Each row was made from one small tree. The marks that hang from a mark follow it in brackets, in the order of their numbers. Every link used is in the known rows. Write each row's tree.
Known rows
Z_45[Z_403[Z_722] Z_591 Z_960[Z_899[Z_592]]]: [-3.029 -1.577  3.284 -1.576 -1.781  1.305  4.791  3.781  3.219 -0.138
  1.177  1.365 -0.421  1.140  4.728  1.627  1.788 -2.421 -2.911 -4.581
  1.481 -3.979  2.521  1.625  0.625]
Z_814[Z_520[Z_548[Z_403[Z_722]]]]: [ 1.983  0.068  1.054 -2.487 -1.128 -0.790  0.356  2.258 -0.285  2.670
  0.215 -1.949  0.984 -0.742  0.669 -1.087 -2.588  0.827  1.550 -1.347
  2.342 -0.767  1.715  3.651  0.170]
Z_62[Z_591]: [ 2.673 -2.692 -0.101  1.226 -1.748 -1.381 -0.397  1.846  0.550  1.421
  2.653 -0.608  0.853 -0.114  0.151 -1.374 -0.261  1.781 -0.691  1.022
  0.391 -0.234  0.579  1.422  1.071]
Z_403[Z_722[Z_297[Z_520]]]: [ 0.124  1.305 -0.402 -2.687  0.126  4.076  0.402  3.443 -3.820 -1.413
 -0.117 -0.586  1.265 -1.024  2.820  0.097 -0.181  2.804  0.778 -0.449
  2.424  1.212 -0.315  2.718  0.859]
Z_899[Z_592 Z_960[Z_45[Z_403[Z_722] Z_591]]]: [-2.336 -4.665  2.556 -3.532  0.165 -0.461 -0.509  2.104  1.390  0.385
 -0.239 -2.012  0.661 -1.720  3.920  3.251  4.279 -2.262 -1.242 -1.384
  1.686  0.535  3.841  1.228 -0.734]
Z_548[Z_403[Z_722[Z_297[Z_520]]]]: [ 0.126  2.406  1.107 -2.708 -0.571  4.415  2.741  2.920 -2.572  0.066
 -1.448 -1.422  0.381 -2.242  2.155 -1.992 -0.601  2.184 -0.255 -1.042
  3.529 -0.539  1.626  2.608  1.842]
Z_592[Z_899[Z_960[Z_45[Z_403]]]]: [-1.421 -2.522 -0.130 -3.690 -2.043  0.388 -2.608  1.467  0.398 -0.252
  0.839 -1.726 -0.129 -0.068  4.483  4.137  1.354 -1.223 -2.731 -1.169
 -0.409 -0.551  4.261  1.318  1.210]
Z_520[Z_548[Z_403[Z_722[Z_297]]]]: [ 0.566  1.139  0.973 -2.059  0.670  1.354  2.634  2.782 -1.179  2.213
 -1.195 -2.343  1.273 -2.459  1.970 -2.375 -2.439  1.533 -0.792 -0.687
  2.217 -0.883  2.441  2.457  1.330]
Z_592[Z_899[Z_960]]: [-0.294 -2.808 -0.879 -2.886 -1.988  0.713 -2.774  1.503 -1.186 -0.323
  1.691 -1.138 -0.920 -0.288  3.672  2.865  1.009 -1.306 -2.798 -0.735
 -0.706 -0.086  3.056  0.616  0.948]
Z_591[Z_45[Z_403 Z_960[Z_899]] Z_694]: [ 1.407 -1.219  0.573 -1.167 -1.241 -2.255  1.854  3.339  5.902 -0.618
  1.105 -2.746 -1.180  1.792 -0.575  1.910  0.616 -1.781 -3.999 -0.912
  2.021 -3.606  2.894  4.283  2.676]
Z_591[Z_45]: [ 2.526 -0.001  0.083 -1.700  0.575 -0.492 -0.123  2.303  1.982 -0.872
  0.782 -1.376 -0.129  1.560 -1.499  0.864  1.057 -0.112 -0.900  0.880
  0.646 -0.009  1.039  3.006  1.839]
Z_899[Z_592 Z_960[Z_45[Z_403 Z_591[Z_694]]]]: [-1.985 -5.510  2.452 -3.310 -0.057 -1.452 -0.662  2.048  2.644  0.294
  0.233 -2.832  0.084 -1.758  3.288  3.143  4.396 -2.976 -1.969 -0.987
  1.551 -0.233  4.448  1.726 -0.722]
Z_960[Z_45[Z_403 Z_591] Z_899[Z_592]]: [-2.401 -3.785  3.639 -2.000 -0.386 -0.368  2.148  3.601  4.705 -1.550
  0.492 -1.064  1.330  1.317  4.706  1.609  2.837 -3.634 -1.499 -2.335
  3.133 -1.211  4.323  0.827 -0.717]
Z_592[Z_899[Z_960[Z_45[Z_403 Z_591[Z_694]]]]]: [-1.201 -3.113 -0.139 -3.640 -2.241  0.162 -1.949  2.463  1.865  0.331
  1.100 -2.066 -0.170 -0.357  4.580  4.527  1.593 -1.712 -3.192 -0.749
 -0.334 -1.368  4.500  2.324  1.614]
Z_592[Z_899]: [ 0.883 -1.848 -0.689 -3.292 -1.224  1.665 -1.854  2.055 -0.435 -0.994
  2.209 -0.830 -0.292  0.608  2.528  1.377 -0.241 -1.500 -2.336 -0.424
 -0.696 -0.279  2.079  0.391  1.822]
Z_722[Z_297[Z_520[Z_548[Z_403]]]]: [-0.395  1.829  0.856 -2.017 -0.378  2.871  0.788  2.371 -2.519 -1.793
 -0.894 -1.110 -0.847 -1.669  1.931 -1.566 -0.107  2.552  0.091 -1.345
  1.910 -0.837  1.676  3.488  0.353]
Z_548[Z_403]: [ 0.794  0.750  1.487 -2.199 -0.791  1.914  2.624  1.499 -0.146  0.712
  0.211 -1.692 -0.318 -1.125  0.854 -2.589 -0.064  0.149 -1.222 -0.824
  2.251 -1.337  2.638  1.888  1.197]
Z_548[Z_403[Z_722[Z_297]]]: [ 0.458  2.038  0.843 -2.742 -0.373  4.245  2.946  2.731 -2.469  0.641
 -1.096 -1.442  1.063 -2.809  2.183 -2.050 -0.741  1.933 -0.799 -0.668
  3.400 -0.548  2.075  2.263  1.887]
Z_45[Z_960[Z_899]]: [-0.609 -2.043  0.016 -0.470 -2.070 -0.753  1.930  1.697  0.950 -2.333
  2.535 -0.984 -2.249  2.173  2.671  0.400  0.844 -0.682 -1.080 -2.507
  1.667 -2.607  1.629  1.061 -0.561]
Z_592[Z_899[Z_960[Z_45[Z_591]]]]: [-1.031 -3.055 -0.580 -3.470 -1.978  0.458 -2.420  2.317  0.646 -0.335
  1.130 -1.763 -0.515 -0.034  4.736  4.421  1.896 -1.249 -1.992 -0.491
 -0.428 -0.644  3.843  1.609  1.278]
Z_520[Z_548[Z_403[Z_722]]]: [ 0.827  0.698  1.149 -1.924  0.628  0.594  2.700  2.727 -0.439  2.763
 -0.716 -2.546  1.251 -1.628  1.718 -2.377 -2.566  0.878 -0.687 -0.626
  2.118 -0.787  2.223  2.130  1.235]
Z_591[Z_45[Z_403] Z_694]: [ 2.541 -0.485  0.695 -2.188  0.038 -1.390  0.705  3.096  4.880  0.683
  0.945 -2.770  0.570  0.701 -1.898  1.116  0.353 -1.380 -3.597  0.714
  1.194 -1.686  2.543  4.769  2.960]
Z_899[Z_960[Z_45[Z_403[Z_722]]]]: [-2.260 -1.769  0.675 -2.660 -1.133 -0.704 -0.646  1.206  0.247  1.003
  0.059 -2.199  1.033 -0.672  4.003  3.475  2.378  0.711 -0.850 -1.114
  1.464  0.082  3.909  3.024 -0.592]
Z_403[Z_722[Z_297]]: [ 0.519  0.639 -0.839 -2.651  0.457  3.833  0.784  3.152 -3.710 -0.575
  0.316 -0.646  2.089 -1.820  2.746 -0.027 -0.405  2.515  0.015  0.084
  2.209  1.279  0.333  2.262  0.914]

Write each row's tree
[ 0.058  1.290 -0.262 -2.473  0.443  3.446  0.552  3.637 -3.581 -0.705
 -0.506 -0.914  1.412 -1.284  2.881 -0.161 -0.935  2.907  0.784 -0.523
  2.354  0.986 -0.078  2.859  0.864]
Z_403[Z_722[Z_297[Z_520[Z_548]]]]
[-0.297  1.223  0.434 -1.865 -0.168  2.342  0.002  2.302 -2.563 -2.239
 -0.222 -0.826 -0.709 -1.102  1.937 -0.968  0.041  2.432  0.292 -1.138
  1.344 -0.348  1.189  3.436 -0.124]
Z_722[Z_297[Z_520[Z_548]]]
[-2.985 -2.100  3.619 -1.053 -2.217  0.131  4.453  2.665  4.428 -0.774
  1.883  1.355 -1.725  1.640  3.775  1.064  2.633 -3.258 -3.436 -4.875
  0.619 -4.895  3.386  1.629  0.011]
Z_45[Z_403 Z_591 Z_960[Z_899[Z_592]]]
[-0.565 -3.584 -0.898 -3.517 -2.110  0.058 -2.373  2.734  1.364 -0.111
  1.289 -2.566 -0.395 -0.267  4.555  4.506  1.625 -1.481 -2.344 -0.038
 -0.107 -0.871  3.907  2.145  1.484]
Z_592[Z_899[Z_960[Z_45[Z_591[Z_694]]]]]
[-1.615 -0.397  1.739 -2.591 -2.026  0.909  4.668  3.995  4.285  1.732
  1.605 -0.430 -0.095  0.321  3.239  2.298  0.898 -0.699 -2.930 -2.890
  0.504 -5.097  2.493  4.992  2.196]
Z_45[Z_403[Z_722] Z_591[Z_694] Z_960]
[-2.380 -4.979  2.789 -3.300 -0.055 -1.034 -0.717  1.590  1.987  0.047
  0.106 -1.988  0.014 -1.495  3.490  2.957  4.663 -2.711 -1.556 -1.468
  1.272  0.101  4.311  1.213 -1.070]
Z_899[Z_592 Z_960[Z_45[Z_403 Z_591]]]
[-2.382 -3.297  3.267 -2.323 -0.065  0.398  2.438  4.407  3.901 -1.072
 -0.019 -1.113  2.182  1.008  5.329  1.970  2.218 -2.997 -1.158 -2.126
  3.717 -0.594  3.703  0.820 -0.223]
Z_960[Z_45[Z_403[Z_722] Z_591] Z_899[Z_592]]
[-2.008 -1.648  1.960 -1.477 -1.152 -0.725  1.422  2.367  3.203 -1.387
  0.627 -1.646  1.566  2.018  4.355  1.415  1.049 -1.338 -1.270 -2.080
  3.219 -0.905  4.268  1.559 -0.761]
Z_960[Z_45[Z_403] Z_899]
[-1.025 -6.251  1.476 -3.134  0.071 -1.637 -1.264  2.405  2.038 -0.256
  0.575 -3.495 -0.296 -1.780  3.120  3.101  4.500 -2.633 -0.885  0.089
  1.891  0.430  3.608  1.498 -0.901]
Z_899[Z_592 Z_960[Z_45[Z_591[Z_694]]]]
[ 1.985 -0.212  1.184 -2.273 -1.370 -1.372  0.184  1.703  0.261  2.318
  0.550 -1.973  0.336 -0.512  0.269 -1.336 -2.219  0.409  1.268 -1.503
  1.959 -1.140  2.134  3.613 -0.138]
Z_814[Z_520[Z_548[Z_403]]]
[-0.643 -4.746  1.502 -1.892  0.185 -1.021  0.178  3.036  2.358 -2.877
  0.765 -2.914  0.808  1.364  3.788  0.995  2.055 -2.714 -0.112 -0.704
  4.060  0.853  3.066 -0.426 -1.177]
Z_960[Z_45 Z_899[Z_592]]
[ 1.849  0.485  0.803 -2.641 -1.171  0.021  0.385  2.304 -1.058  2.143
 -0.155 -1.805  0.970 -1.574  1.008 -1.059 -2.484  1.414  1.465 -1.399
  2.518 -0.798  1.918  3.898  0.215]
Z_814[Z_520[Z_548[Z_403[Z_722[Z_297]]]]]
[ 2.686 -2.234 -0.982 -0.878 -0.898 -2.517  1.039  3.853  5.006 -1.457
  1.472 -3.707 -1.774  1.903 -0.821  1.916  0.704 -1.329 -2.495  0.586
  2.425 -2.654  1.812  3.934  2.430]
Z_591[Z_45[Z_960[Z_899]] Z_694]
[-2.104 -2.355  0.863 -2.604 -1.330 -0.849  0.205  2.369  1.943  1.650
  0.268 -2.469  1.021 -0.891  4.348  3.999  2.806  0.115 -1.229 -0.749
  1.436 -0.920  4.200  4.223 -0.101]
Z_899[Z_960[Z_45[Z_403[Z_722] Z_591[Z_694]]]]
[ 1.385 -0.722 -0.090 -0.755 -0.669 -1.418  1.023  2.427  2.875 -2.155
  0.995 -1.403 -1.915  2.741 -0.140  1.646  1.372 -0.534 -1.280 -0.737
  1.466 -1.879  1.361  2.566  1.546]
Z_591[Z_45[Z_960[Z_899]]]
[-1.414 -2.230 -0.342 -3.886 -1.828  0.929 -2.442  1.990 -0.198  0.108
  0.557 -1.748  0.412 -0.313  4.913  4.380  1.077 -0.830 -2.461 -1.113
  0.043 -0.142  3.853  1.341  1.527]
Z_592[Z_899[Z_960[Z_45[Z_403[Z_722]]]]]
[-0.221 -4.719  0.916 -0.851 -1.868 -0.988  3.338  4.350  4.494 -1.460
  2.794 -1.629 -2.446  1.156  3.062  1.209  2.234 -3.126 -2.172 -1.791
  1.941 -4.079  2.170  2.205  0.252]
Z_45[Z_591[Z_694] Z_960[Z_899[Z_592]]]
[ 0.137 -0.687  1.942 -1.332 -0.592 -1.149  1.569  2.005  3.917 -1.721
  0.510 -0.550 -1.387  2.224 -0.187  1.416  1.660 -1.998 -2.905 -2.279
  1.205 -2.472  2.385  1.951  1.665]
Z_591[Z_45[Z_403 Z_960[Z_899[Z_592]]]]
[ 1.973 -1.731  0.808  1.834 -2.352 -2.523  0.696  2.230  3.494  0.823
  1.471 -0.170 -0.177  1.414 -0.365  0.297  0.324  1.121 -2.292 -0.385
  0.656 -2.227  1.546  2.218  2.340]
Z_62[Z_591[Z_45[Z_403 Z_960[Z_899]]]]
[ 1.438 -0.812  0.320 -1.459 -0.946 -1.441  2.014  4.009  5.070 -0.147
  0.645 -2.754 -0.239  1.458  0.055  2.251  0.048 -1.233 -3.642 -0.736
  2.629 -2.985  2.258  4.248  3.137]
Z_591[Z_45[Z_403[Z_722] Z_960[Z_899]] Z_694]
[ 0.225 -2.432  0.068 -1.774 -2.047 -0.628  3.180  3.616  4.159 -0.103
  2.842 -1.693 -2.186  0.861  2.082  1.786  1.845 -0.828 -1.332 -0.923
  0.251 -4.713  1.818  4.533  1.248]
Z_45[Z_591[Z_694] Z_960]
[-0.067  1.423  1.723 -1.930 -0.240  1.018  1.218  2.961 -0.650  0.155
 -0.797 -1.960 -0.712  0.604  1.634 -1.621 -1.193  1.260  0.911 -1.544
  2.035 -0.788  0.615  2.930  0.794]
Z_297[Z_520[Z_548[Z_403[Z_722]]]]
[ 3.213 -2.345  0.115  1.046 -2.210 -3.163  0.481  2.797  4.911  1.720
  1.828 -2.013  0.034  0.423 -1.509  0.621 -0.085  1.042 -2.820  0.906
  0.688 -2.797  1.573  3.746  3.366]
Z_62[Z_591[Z_45[Z_403 Z_960] Z_694]]
[-2.699 -0.805  2.134 -1.927 -1.412  1.971  3.032  2.219  0.022 -1.794
  0.431  0.473 -0.248 -0.129  3.989  0.685  0.756 -0.925 -3.025 -4.494
  2.546 -2.523  2.529  0.668  0.315]
Z_45[Z_403[Z_722[Z_297]] Z_960[Z_899[Z_592]]]
[-1.688 -2.319 -0.012 -3.790 -1.861  1.155 -1.857  2.521  0.502  0.372
  0.610 -1.366  0.477 -0.276  5.292  4.673  1.473 -1.067 -2.448 -1.147
 -0.200 -0.591  3.962  1.825  1.631]
Z_592[Z_899[Z_960[Z_45[Z_403[Z_722] Z_591]]]]
[-2.387 -2.004  2.857 -1.307 -1.892 -0.349  2.683  1.035  2.299 -1.721
  1.781  0.182 -1.582  1.539  2.666  0.209  1.380 -2.632 -3.446 -4.689
  1.361 -3.345  3.180  0.199 -0.303]
Z_45[Z_403 Z_960[Z_899[Z_592]]]
[-1.258 -2.159  0.833 -0.198 -2.450 -0.215  3.643  3.311  3.030 -1.478
  2.605  0.173 -2.437  2.251  3.810  1.350  2.069 -1.234 -1.136 -2.643
  0.943 -4.170  1.934  2.448 -0.186]
Z_45[Z_591 Z_960[Z_899]]
[ 2.527 -0.138  0.410 -2.544  0.386 -0.645  0.866  3.885  4.068  1.228
  0.442 -2.795  1.452  0.342 -1.268  1.453 -0.190 -0.757 -3.187  0.867
  1.837 -1.112  1.949  4.728  3.418]
Z_591[Z_45[Z_403[Z_722]] Z_694]
[-0.041  1.118  1.893 -1.618 -0.463  0.434  1.030  2.431 -0.032 -0.154
 -0.447 -1.933 -1.376  0.824  1.201 -1.922 -0.823  0.872  0.706 -1.672
  1.605 -1.223  1.047  2.977  0.449]
Z_297[Z_520[Z_548[Z_403]]]
[-1.502 -5.714  1.683 -3.092  0.195 -1.235 -1.232  1.965  1.317 -0.540
  0.409 -2.696 -0.354 -1.418  3.373  2.992  4.683 -2.355 -0.473 -0.448
  1.574  0.735  3.518  1.024 -1.188]
Z_899[Z_592 Z_960[Z_45[Z_591]]]
[ 3.787 -3.528 -0.885  1.921 -2.316 -3.570  0.162  3.491  4.419  0.717
  2.124 -2.480 -0.451  0.835 -0.991  0.471 -0.170  0.983 -2.088  1.596
  1.694 -2.166  0.980  3.001  2.822]
Z_62[Z_591[Z_45[Z_960[Z_899]] Z_694]]
[ 3.178 -2.118 -0.098  0.786 -2.072 -2.584  0.590  3.297  4.261  2.036
  1.452 -2.012  0.628  0.173 -1.089  0.850 -0.521  1.522 -2.583  1.010
  1.130 -2.376  1.156  3.779  3.646]
Z_62[Z_591[Z_45[Z_403[Z_722] Z_960] Z_694]]
[-0.534 -0.826  2.494 -2.190 -1.164  0.630  3.159  3.284  4.345  2.149
  2.121  0.007  0.948 -0.072  1.713  0.322  1.205 -1.837 -3.483 -1.621
 -0.076 -3.287  3.352  4.550  1.184]
Z_45[Z_403 Z_591[Z_694]]
